Each row was made from one path, in order. Every step used is in the known rows, and no mark comes twice. Write each row's path.
(in the rows, 128 means zero)
Known rows
batam, bokis, zitodel: [129  95 148 167 142 121 163 136 143 137 103 127 129 132  74 141 150  55
 133 154 137 165 165 157 140 122 119 112 110 132  78 164 135  99 143 183
 177  88 115 108 166 140 151 121 147 121 142 112 161 110 106  97 149 132]
zitodel, gefed, bubog, nabu: [138  77 136 134 143 143 180 165 117 138 112 143 116 107 141  97 127 126
 135 160 132 160 183 148 123 181 128  85 116 146  99 151 127 103 150 161
 171  65  78  82 152 140 145 103 150  87 163  94 154 117 112 106 197 137]
zitodel, ribin, batam, bokis, rafem, vipifig: [140  97 160 139 101 101 130 142 117 128 107 137 116  49  87 138 128  97
 139 170 105  91 154 125 118 110  89  95  99 124  68 201 131 106 137 169
 187 118 114 103 173 145 132  93 141  92 151  72 191  55  74  95 159 151]
zitodel, bokis, rafem, vipifig, bubog: [114  89 163 132 122  89 142 182 108 123  95 131 136  96 104 105 137 131
 131 164 119 121 146 140 184 109 119  86 121 132  88 184 124 176 127 174
 158 138 103  78 169 125 122  97 165  74 150  64 170  70  41  93 133 135]
rafem, vipifig, bubog, bokis: [147  87 152 170 131 106 144 152 113 131  86 138 136 101 121  98 139 116
 155 153 116 121 167 144 220 107 108 122 104 144  94 164 139 157 147 164
 174 104 116  69 150 151 124  93 158 120 152  75 175  96  67  99 141 130]
zitodel, bokis, batam: [101  71 103 119 117  96 142 140  48 128  76 149 136  95 103 124 141  94
 146 139 128 123  91 100 140 116 145  97  98 117  46 164 109 137 137 154
 169  94  90  91 185 150 137  96 161 114 162  98 172 137  95 102 150 140]
ribin, batam, bokis, zitodel, dokor, ledum: [149  78 118 158 223 116 146 149 103 100  97 136 140 103  96 131 133  74
 105 159 133 153 158 145 145 140 110  73 152 122  87 166 133 112 158 176
 158  84 107  93 156  95 146 139 165 124 176 161 149 116 101 107 136 144]
zitodel, bokis, rafem, vipifig, bubog, nabu: [ 99  85 159 139 125 106 160 202  95 133  97 136 122  91 136  96 143 103
 122 166 124 139 189 149 139 155 114  80 120 155  93 176 124 163 135 172
 166  88  83  93 154 113 123  92 159  72 155  77 164  82  66 108 162 135]
gefed, zitodel, bokis, batam: [103  66 108 127 122  97 150 147  56 128  70 143 131  92 115 129 166 111
 145 140 130 122  84 108 139 123 145  74  96 124  46 166 110 134 150 154
 171  96  90 109 174 149 138  97 171 111 173  95 190 132  97 100 158 139]
rafem, vipifig: [122  92 158 121  97 122 146 146 134 120 100 130 134  71 107 138 130 110
 152 150 124  97 138 136 124 123 110  94 129 142  94 177 146 121 140 154
 166 135 103 106 159 135 128 117 150 102 161 109 193  69  76  91 151 126]
ribin, batam, bokis: [111  80 107 177 130 102 149 150 132 135  97 151 119  98 104 135 126 103
 116 158 131 152 150 136 117 129  83 120 111 115  70 153 145  94 165 159
 186  62 136 109 179 144 170 111 141 135 143 112 147 128 112  98 133 170]
ribin, zitodel, bokis, rafem: [142  93 140 130 118 113 141 132  61 134 113 144 134 116  77 137 137  91
 145 177 114 136 145 131 153 114 141  98  93 139  70 180 111 131 150 189
 183 128  93 111 170 145 134  64 160  71 175  69 182  76  97  86 148 147]
bubog, bokis, batam, ribin: [130  98 112 104 118 122 170 137  92 144  84 191 134  79 108 125 121  88
 173 151 120 139 127  68 183 132 117 117 101 126  50 161 134  72 135 144
 181 118 129  89 173 164 146 111 151 180 140 102 161 159 107 114 153 142]
batam, bokis, rafem, vipifig, bubog, nabu: [106  93 165 136 125 106 163 203 121 132 101 138 123  90 136 102 141 100
 115 166 125 158 199 154 143 163 101  87 125 150  93 175 132 144 138 174
 170  82  92 101 156 116 129 104 151  84 150  84 158  79  66 105 157 135]
bokis, batam, ribin: [111 103 108  82 113 127 169 148 104 140  85 187 132  83 104 135 119  94
 168 152 121 146 111  69 163 141 125 105 112 120  50 162 138  69 132 145
 173 125 125 106 181 150 152 125 151 166 140 110 155 156 105 115 149 143]
bokis, rafem: [154 115 130 107 112 127 134 141  94 137 115 150 133 120  90 146 136 109
 160 179 114 157 154 133 187 131 130 104 107 116  72 179 119 126 131 184
 173 122  91 114 176 140 139  91 154  80 161  84 169  86  96  81 155 148]
ribin, zitodel, nabu, bubog, bokis: [163  88 132 167 139 124 136 133  92 136 105 137 111 120 114 123 135 121
 166 159 132 134 152 133 230 154 123 120  90 135  80 124 142 126 167 172
 188 104 111  98 155 138 137  77 135 129 172 102 138 115 111  85 110 138]
ponevog, dokor: [ 85 107 128 125 118 140 154 155 109 135 108 151 152 126 102 123 136  93
 142 152 131 149 136 119 162 135 130  67 119 128 171 156 143 145 165 150
 155  90 149 101 143 134 142 115 129  79 159 108 179 107  89  98 145 175]
bubog, bokis, rafem, vipifig: [159  99 161 136 100 114 138 127 109 129 111 132 132  63  96 136 134 103
 168 163 104  90 164 130 161 120 107 106 107 136  79 197 129 117 138 172
 188 137  99  95 159 154 118  89 151  95 162  78 204  47  72  89 156 135]
zitodel, ribin, batam: [116  89 108 132 126 123 125 149  92 139  82 155 103  97 102 130 136  91
 154 153 107  95 135 107 146  94  91  93  90 111  73 155 148 144 153 154
 166  63 109 121 179 133 172  80 154 101 163  88 160 146  99  96 173 181]
bubog, nabu, ponevog: [102 117 129 112  92 136 159 153 121 112  99 142 118 112 134 116 121 113
 150 149 134 169 168 125 138 153 125  93 116 189  85 120 133 129 150 173
 159  79  87 118 156 123 145 100 142  99 155 115 133 114 105  45 235 143]
bubog, bokis, batam: [143  95 108 125 114 105 144 124  72 142  77 158 130  93 107 128 144  86
 175 139 116 119 122  99 203 122 128 117  97 120  46 160 130 124 146 151
 179  80 101  96 177 162 134 105 157 142 166  97 173 145  99 102 154 141]
vipifig, bubog, nabu, zitodel: [110  98 127 131 148 127 156 177 122 118 104  96 122 120 132 102 182 148
 132 155 132 163 157 157 152 179 126 102 107 198  85 157 142 154 153 166
 155  82  94 114 139 110 137 110 184 100 169 101 190 116  85 176 136 140]
bubog, bokis, zitodel, gefed: [143  76 147 167 152 123 168 129 110 127 103 117 110 129  81 116 147  78
 178 146 110 127 162 148 191 127 159  96 101 134  87 168 141 137 143 174
 166  99  96  85 154 156 136 106 160 110 166  98 196 114 102 102 181 135]
gefed, bubog, bokis, rafem, vipifig: [175  99 161 140 104 119 144 120 115 130 114 139 130  61  94 131 126 119
 166 167 112  88 160 132 162 118 105 101 106 131  79 196 123 102 139 170
 189 138 101  79 161 161 121  90 146  92 163  68 190  54  74  92 162 134]
ribin, zitodel, nabu, bubog: [126  90 130 118 131 123 137 166 114 128 115 125 102 121 104 141 127 134
 147 158 144 146 116 136 203 183 132  84 116 126  77 113 153 128 159 172
 166 126  99 131 177 101 143  89 130  95 180 120 112 108 106  76  91 134]
nabu, ponevog, dokor: [ 77 121 126 113  95 141 152 142 121 123 107 150 147 121 100 120 123 100
 151 147 131 151 134 106 162 134 136  58 113 154 161 132 138 143 170 156
 152  89 153 102 141 138 139 110 118  79 156 107 159 106  91  60 194 180]
nabu, bubog, bokis: [150  84 127 171 154 127 143 137 106 126  95 146 124 114 121 130 133 133
 158 155 135 145 157 137 217 114 115 135  93 127  83 123 125 121 158 166
 191  94 111  79 158 141 137  83 131 130 155  98 146 119 109  82 129 133]
batam, bokis, zitodel, nabu: [156  96 134 150  97 118 141 143 106 150 122 126 106 126  97 121 142  69
 143 162 132 156 144 143 176 192 137  90 116 115  83 168 157 117 137 176
 172 111 103 114 169 129 148 111 158 113 160 119 139 107 110 104 124 133]
bokis, rafem, vipifig, bubog, nabu: [106  96 162 125 122 113 163 201 114 132 100 133 125  93 140 105 144 101
 128 166 120 146 193 148 155 161 109  84 126 152  96 172 134 159 133 174
 163  86  83 106 155 111 127 103 156  74 156  86 165  84  64 101 160 133]
bubog, nabu, zitodel, dokor: [161  84 119 128 121 123 135 136 111 117 112 105 131 113 124 103 163 123
 133 150 134 148 141 155 123 207 105  78 124 177  93 159 170 134 157 168
 145  94 103  87 135 120 138 113 182 101 178 179 175 121 104 160 144 135]
vipifig, rafem: [108  97 125 110 114 139 135 111  89 124 147 144 134 119 119 129 138 110
 143 177 137 159 119 130 103 120 123  98 119 133  79 153 142 132 120 173
 185  99 107 104 176 129 142 106 142  93 166 170 146  78 105  95 155 119]
batam, bokis, rafem, vipifig: [139  99 163 137  98 104 140 141 129 125 113 134 127  59  91 144 126 109
 143 170 115 114 157 134 126 123 101 101 116 129  76 199 129 100 136 174
 184 133 108 101 168 146 124 107 143  92 153  83 189  43  77  92 151 136]
batam, ribin, zitodel: [118 105 145  95 123 138 185 141 132 142 106 163 130 114  82 143 129  70
 164 157 125 145 133 110 150 140 121 104 116 180  84 146 166  88 173 167
 167 135 119 146 159 145 153 106 158 133 175 114 170 127 102 100 146 141]
dokor, ponevog: [105  79  96 130  73 141 135 137 124  90  53 147 145 132 138 130 105 126
 147 182 134 169  82 137 165 118 127 101 128 114  82 148 122 142 163 155
 152 118 102 100 159  89 136 102 146 109 127 119 159 125 100  66 151 141]
bubog, nabu, zitodel, bokis: [ 96  62 119 165 144 116 151 147  65 113  98 112 128 111 127 100 162 133
 121 159 139 145 136 146  84 142 142 107  89 180  83 164 108 147 156 162
 175  93  99  86 141 130 142  81 177  93 165  99 193 106 108 158 142 140]
rafem, vipifig, bubog, bokis, zitodel: [153  98 165 174 149 120 165 137 123 140  92 115 132 123  81 126 160  55
 163 146 119 119 179 156 211 100 118 107 106 142  90 169 138 143 144 179
 172 105 100  89 153 141 129 103 159 115 155  85 180 105  75  97 151 128]
vipifig, bubog, bokis: [150  91 135 170 138 109 145 153 103 137  84 149 139 127 124  95 144 117
 150 157 122 149 170 142 236 109 117 128 101 139  94 150 136 161 148 165
 174  93 117  67 152 146 134  91 160 123 150  80 162 122  81  99 141 136]

Write each row's path
[138  91 118 157 139 122 136 136  87 147  84 145  99 101  85 134 150  61
 165 152 101  85 153 113 167  82  94  96  78 113  70 161 145 142 157 159
 176  59 111 113 176 140 167  77 153 113 163  80 169 150 101  99 175 178] : bubog, bokis, zitodel, ribin, batam
[107  94 160 124 119  98 146 191 139 121  86 128 135  99 115 108 135 128
 135 148 127 127 140 144 190 117 113  90 134 140 101 167 146 172 132 163
 149 128 110  89 169 120 125 117 163  92 152  82 163  88  44  93 130 130] : rafem, vipifig, bubog
[108 122 132 138  87 136 151 132 100 138 116 137 131 126  95 107 133  80
 163 148 128 138 147 110 194 160 142  55 108 154 159 136 146 149 168 166
 156  95 152  97 136 142 137 102 124  89 163 102 152 104  92  69 183 181] : bubog, bokis, zitodel, nabu, ponevog, dokor
[170  74 126 131 143 138 167 127 134 127 114 142 123 119 110  99 116 159
 147 156 134 148 133 140 158 142 145  92 116 120  96 150 127  89 149 165
 167 100  99  56 165 163 148 113 151  94 165  83 154 124 107  98 185 139] : zitodel, gefed, bubog
[ 98  84 106 103 116 116 168 147  78 136  85 187 134  79 104 124 119  95
 155 153 126 139 103  69 139 129 133 102 101 121  48 163 124  79 131 145
 178 128 129  87 177 153 151 109 153 162 139  99 159 150 107 114 152 142] : zitodel, bokis, batam, ribin
[147 102 131 102  83 134 151 148  97 151 123 149 106 112 101 120 131  81
 161 164 124 138 122 110 186 205 135  82 117 147  84 155 176 108 156 164
 164 143 111 145 162 132 151  99 165 123 180 121 145 121 108 107 120 139] : batam, ribin, zitodel, nabu
[119  96 154 140 120  86 144 187 130 128  95 130 126  84  97 117 134 123
 131 160 112 119 155 140 185 116  98  87 124 121  77 180 144 158 134 174
 161 117 118  90 178 126 130 106 153  92 152  64 159  81  43  91 125 150] : ribin, batam, bokis, rafem, vipifig, bubog
[ 93 112 148 114  95 124 159 172 133 110  92 132 120 101 135 102 121 123
 144 146 133 155 169 131 153 150 118  83 127 193  87 126 135 151 147 176
 154  92  91 106 155 116 131 104 143  94 149  99 135 100  74  49 226 138] : rafem, vipifig, bubog, nabu, ponevog
[155  72 106 152  80 133 128 111 116  92  56 130 148 137 120 122 116  88
 148 175 127 149 101 146 175 138 111  84 129 120  85 152 145 145 168 167
 147 116 111  67 146  94 129  96 154 114 132 155 158 131 102  77 150 135] : bubog, bokis, zitodel, dokor, ponevog
[113 101 120 131 143 137 156 157 120 118 109 100 119 115 130 114 177 134
 141 157 133 157 156 153 124 184 127 106 106 202  82 160 139 130 157 161
 161  81  88 127 138 120 140 108 180 106 171 116 197 115 104 176 141 141] : bubog, nabu, zitodel
[152  88 128 144 135 118 142 129  62 127 121 128 127 107 100 116 151 134
 136 180 124 144 153 140 137 143 139 100  85 147  64 186  93 121 143 186
 187 109  86  83 157 145 134  67 167  71 166  59 181  84 100 131 154 152] : gefed, bubog, nabu, zitodel, bokis, rafem
[ 88  98 123 129 216 139 152 170  97 102 100 158 155 110 115 126 127  95
 114 162 138 171 149 122 162 118 144  64 146 125 150 161 110 132 163 155
 157  93 126 109 139 101 135 137 144  97 176 114 171 100  93 102 138 163] : ponevog, dokor, ledum
[137  95 141 124 123 116 151 130  64 130 115 158 130 109  75 135 133  87
 150 180 115 140 145 120 151 116 138 103  92 139  64 185 111 114 147 186
 187 140 104 109 171 149 140  70 159  87 167  72 178  82  94  92 146 149] : batam, ribin, zitodel, bokis, rafem
[133  89 109 124 137 101 143 137  77 133  76 151 125  96 107 139 139 105
 172 140 125 122 118 103 213 124 128 114  95 114  42 140 124 121 149 153
 179  82 100  94 180 150 134  98 138 139 162  95 154 142 101  88 137 140] : nabu, bubog, bokis, batam
[101  68 138 149 129 113 158 135  72 122  99 141 135 120  93 123 140  88
 129 158 136 133 123 140 107 108 142 104  98 166  85 153 124 140 169 167
 173 120 103 108 155 143 144  75 168  88 177  97 182 103 102  99 144 139] : ribin, zitodel, bokis
[125 101 163 120 114  97 142 185 128 124  97 128 133  95 105 112 136 128
 141 163 113 128 149 142 202 118 116  82 130 131  90 182 138 169 129 175
 153 138 107  90 171 122 121 107 161  80 156  70 168  74  41  89 134 137] : bokis, rafem, vipifig, bubog
[150 101 119 149 118 107 138 141 102 139 115 153 120  97  84 147 130 102
 137 178 111 152 162 132 159 132 101 113 103 103  56 182 124 100 147 184
 188  89 117 114 181 147 154  90 143  99 149  79 160  95 101  85 143 173] : ribin, batam, bokis, rafem
[170  73 126 137 150 137 165 125 137 123 119 115 119 117 109  95 132 177
 149 151 138 146 122 143 154 154 147  94 110 144  87 152 130  92 155 164
 166 105  99  57 157 160 147 113 164  97 170  84 173 125 109 134 170 146] : nabu, zitodel, gefed, bubog
[186  83 153 158 125 109 141 123 115 129 100 113 140 114  86 110 152  65
 149 144 127 115 156 158 182 153 100  76 125 138  98 168 173 145 143 178
 152 115 113  60 146 135 130 108 168 107 165 159 162 107  81 106 149 125] : rafem, vipifig, bubog, bokis, zitodel, dokor
[136 116 118 138  72 122 145 130 116 125 108 122 101 115  94 123 124  93
 159 147 129 142 141 119 175 172 126  80 113 153  64 127 152 120 151 179
 164  98 107 123 172 130 155 100 147 115 156 114 116 123 106  52 195 153] : ribin, batam, bokis, zitodel, nabu, ponevog
[122  95 119 142 136 125 137 142  94 143  78 140 101 103  84 140 144  62
 159 153 105  88 146 114 153  86  95  88  88 112  68 160 148 142 151 159
 168  61 107 124 179 131 173  84 152 101 164  87 163 148  99  99 170 176] : bokis, zitodel, ribin, batam
[134  93 108 107 119 123 162 145  86 147  90 183 120  80 108 125 117 101
 174 152 124 133 121  65 204 158 126 108 100 116  43 148 138  71 134 147
 185 125 128  92 177 150 144 108 140 177 142 100 137 154 113 112 133 143] : zitodel, nabu, bubog, bokis, batam, ribin
[133  88 126 128 117  91 146 146  82 139  70 145 134  83 109 116 148  93
 167 132 115 107 121 100 218 116 120 107 104 124  50 164 133 144 138 150
 168  93 101  85 177 157 124 106 157 134 160  82 174 129  73 104 145 139] : rafem, vipifig, bubog, bokis, batam
[171  73 138 127 146 136 175 125 138 132 116 138 122 118  93 107 118 142
 150 152 132 138 129 140 157 145 145  86 118 141  96 146 143  89 166 166
 167 108  99  75 162 164 149 105 155  90 178  86 161 123 106  99 180 143] : ribin, zitodel, gefed, bubog
[129  75 140 119 137 115 180 135 107 137 100 148 109 103  83 119 129  81
 180 145 103 121 131 106 183 151 155  92 102 160  73 159 163 108 162 159
 164 119 112 110 161 165 144 107 162 130 180 101 198 129 107 108 173 144] : bubog, bokis, batam, ribin, zitodel, gefed
[112  77 146 112 138 126 183 141 122 130 110 143 114 109  84 120 124  94
 170 152 109 137 132 120 163 152 156  87 114 161  85 156 165 110 160 163
 156 128 111 118 157 148 147 111 160 114 178 110 192 120 105 105 170 142] : batam, ribin, zitodel, gefed
[103  65 112 161 141 116 138 130  72 108  98 113 133 115 110 107 160 142
 125 157 139 139 115 144 101 122 148 112  86 170  80 163 109 146 155 163
 176 115 105  83 147 137 142  83 181  99 164  95 198 107 102 153 132 139] : nabu, zitodel, bokis
[154  93 149 172 164 132 160 125 118 133 100 121 121 137  79 146 154  68
 164 150 130 139 167 154 210 108 124 114  95 131  79 144 129 121 151 182
 178  98  97  97 159 139 139  94 138 120 157 103 155 119 101  86 141 128] : nabu, bubog, bokis, zitodel
[169  74 125 129 113 122 141 139 120 125  97 126 139 115 124 122 167 135
 133 151 134 150 117 155 146 181 104  46 129 146 106 159 170 128 160 172
 151 108 108  99 142 129 145 114 180  93 185 178 177 118 100  99 159 132] : gefed, zitodel, dokor
[ 93 116 139 114  99 125 160 175 126 114  91 139 122 121 138 101 127 122
 142 151 133 174 173 128 162 149 128  85 123 191  87 117 133 155 148 176
 150  80  92 107 160 113 138 100 146  94 151 102 126 116  83  49 227 141] : vipifig, bubog, nabu, ponevog
[106 120 149 110  91 121 155 168 124 116  94 135 119 102 125 106 123 123
 147 156 123 154 176 128 161 151 121  80 120 186  78 137 132 146 140 183
 158  96  91 108 162 119 129  97 143  82 152  88 137  91  75  46 229 143] : bokis, rafem, vipifig, bubog, nabu, ponevog
[121  96 166 134 120  86 141 186 134 123  96 133 135  94 104 109 133 128
 126 165 118 140 153 144 191 117 109  95 127 127  87 184 135 156 131 178
 161 127 114  85 173 124 121 109 157  88 145  69 163  70  44  94 130 135] : batam, bokis, rafem, vipifig, bubog
